Each row comes from the steps of one walk. Every step used is in the known rows, and no mark comes twice. Write the walk behind each row, first mark first.
In the rows, zero is written as 128.
Known rows:
daki, guda, tabidab, punes: [148 126 129 122 115 126 117 107 131 119 100 171 124 140 107 142 127 125
 131 186 147]
katet, sivit, senur: [ 88 145 134 138 127 113 127 132 131 120 136 123 136 115 152 119 145 104
 105  82 104]
daki, guda, tabidab, sivit, katet: [141 130 137 132 113 104 116 123 131 127  96 172 123 139 109 133 136 109
 131 166 145]
punes, tuko, daki, guda, tabidab, sivit: [160 138 139 121 124  95 110 102 131 154  96 162 136 155 120 132 139 134
 121 236 146]
daki, guda, tabidab: [145 131 133 124 116 121 120 114 129 123 105 162 124 134  97 145 127 117
 130 166 148]
tuko, punes: [144 117 125 130 124 116 118 117 143 159 145 117 121 124  98 133 114 147
 137 143 131]
katet, sivit, sinor: [108 151 126 137 129 103 126 125 127 128 144 112 124 120 157 118 141  99
 112 123 131]
tabidab, sivit: [143 123 135 130 121 110 123 142 123 134 118 145 132 133 131 113 135 117
 132 114 126]
punes, tuko, daki, guda: [156 142 133 122 129 103 111  99 135 153 102 153 137 152 124 133 134 139
 119 246 142]
senur, busaz: [109 130 138 148 123 149 134 145 114 126 133 133 121 137 116 122 108 136
 122 110 123]
guda, tabidab, sivit: [137 120 144 123 115 111 126 133 118 129 114 151 125 133 115 131 139 117
 135 105 138]
punes, tuko, daki, guda, tabidab, sivit, senur, busaz: [148 142 144 130 121 106 112 112 124 151  95 160 137 158 116 129 135 135
 114 218 134]
daki, guda, tabidab, punes, tuko: [150 130 131 123 119 123 115 103 134 122  95 173 128 145 109 145 129 128
 126 209 150]
tuko, daki, guda, tabidab: [159 128 134 115 110 103 112 102 120 151 111 158 122 142 107 132 134 129
 136 197 142]
punes, tuko, daki: [147 139 134 122 132 105 116 105 132 154 111 139 137 150 134 129 137 143
 119 223 136]
senur, tuko, daki, guda, tabidab, sivit: [130 134 125 116 106 108 116  98 104 132 110 147 138 124 118 137 130 125
 130 179 124]
katet, sivit: [101 138 130 132 129 105 127 124 135 125 141 132 129 113 152 121 138 108
 114 105 125]
daki, guda: [147 134 125 129 122 125 119 117 134 125 110 155 129 133 108 135 122 120
 127 175 140]
guda, tabidab, punes: [130 116 134 119 119 130 125 114 124 120 114 151 122 138 126 138 135 136
 133 145 138]
punes, tuko: [134 140 132 129 139 119 123 116 138 136 111 136 138 143 134 135 132 137
 115 193 137]

Which walk is each row?
[154 127 124 120 127 120 110  94 136 139 101 162 134 157 146 126 133 152
 122 252 135] -> tabidab, punes, tuko, daki, guda
[107 145 127 128 113 130 119 117 108 125 112 123 146 126 124 133 136 123
 114 135  93] -> sivit, senur, tuko, daki, guda
[ 88 149 133 130 115 105 121 114 119 121 125 134 139 112 141 129 145 103
 106 112 105] -> katet, sivit, senur, tuko, daki, guda, tabidab
[140 122 137 116 121 119 119 102 126 133 105 157 126 148 130 138 140 143
 128 191 142] -> guda, tabidab, punes, tuko, daki
[125 138 119 118 111 116 117  95 107 132 115 138 139 121 122 138 125 130
 127 188 121] -> senur, tuko, daki, guda
[108 140 128 125 110 132 118 111 106 121 107 133 144 130 126 135 139 128
 116 145  96] -> sivit, senur, tuko, daki, guda, tabidab, punes
[161 124 132 113 110 106 110  96 122 148 108 164 123 146 114 130 135 135
 136 210 140] -> tuko, daki, guda, tabidab, punes
[134 122 136 119 124 126 122 108 129 124 106 154 127 145 130 141 137 141
 126 177 142] -> guda, tabidab, punes, tuko
[126 127 144 122 108 110 122 128 106 131 109 145 133 132 115 131 145 117
 128 106 119] -> guda, tabidab, sivit, senur, tuko, daki
[143 131 133 127 108 113 114 116 125 130 102 160 132 131  88 142 127 117
 129 155 134] -> daki, guda, tabidab, sivit, senur, tuko, punes
[ 78 146 139 147 124 123 129 140 124 120 138 126 132 119 145 116 136 108
 102  72 101] -> katet, sivit, senur, busaz
[138 134 134 127 109 117 117 119 119 119  97 164 135 132 100 141 131 109
 126 150 133] -> daki, guda, tabidab, sivit, senur, tuko
[130 135 134 131 111 111 116 133 110 132 106 145 145 132 126 117 140 113
 122 124 103] -> tabidab, sivit, senur, tuko, daki, guda
[ 99 139 125 134 118 135 123 123 117 128 127 106 144 117 116 136 127 131
 116 106  90] -> sivit, senur, tuko, punes
[157 129 139 118 107 101 110 110 117 151 105 159 128 145 108 126 140 123
 132 180 130] -> tuko, daki, guda, tabidab, sivit, senur
[ 90 145 131 129 115 108 119 109 120 118 122 140 139 117 148 128 146 108
 106 126 105] -> katet, sivit, senur, tuko, daki, guda, tabidab, punes
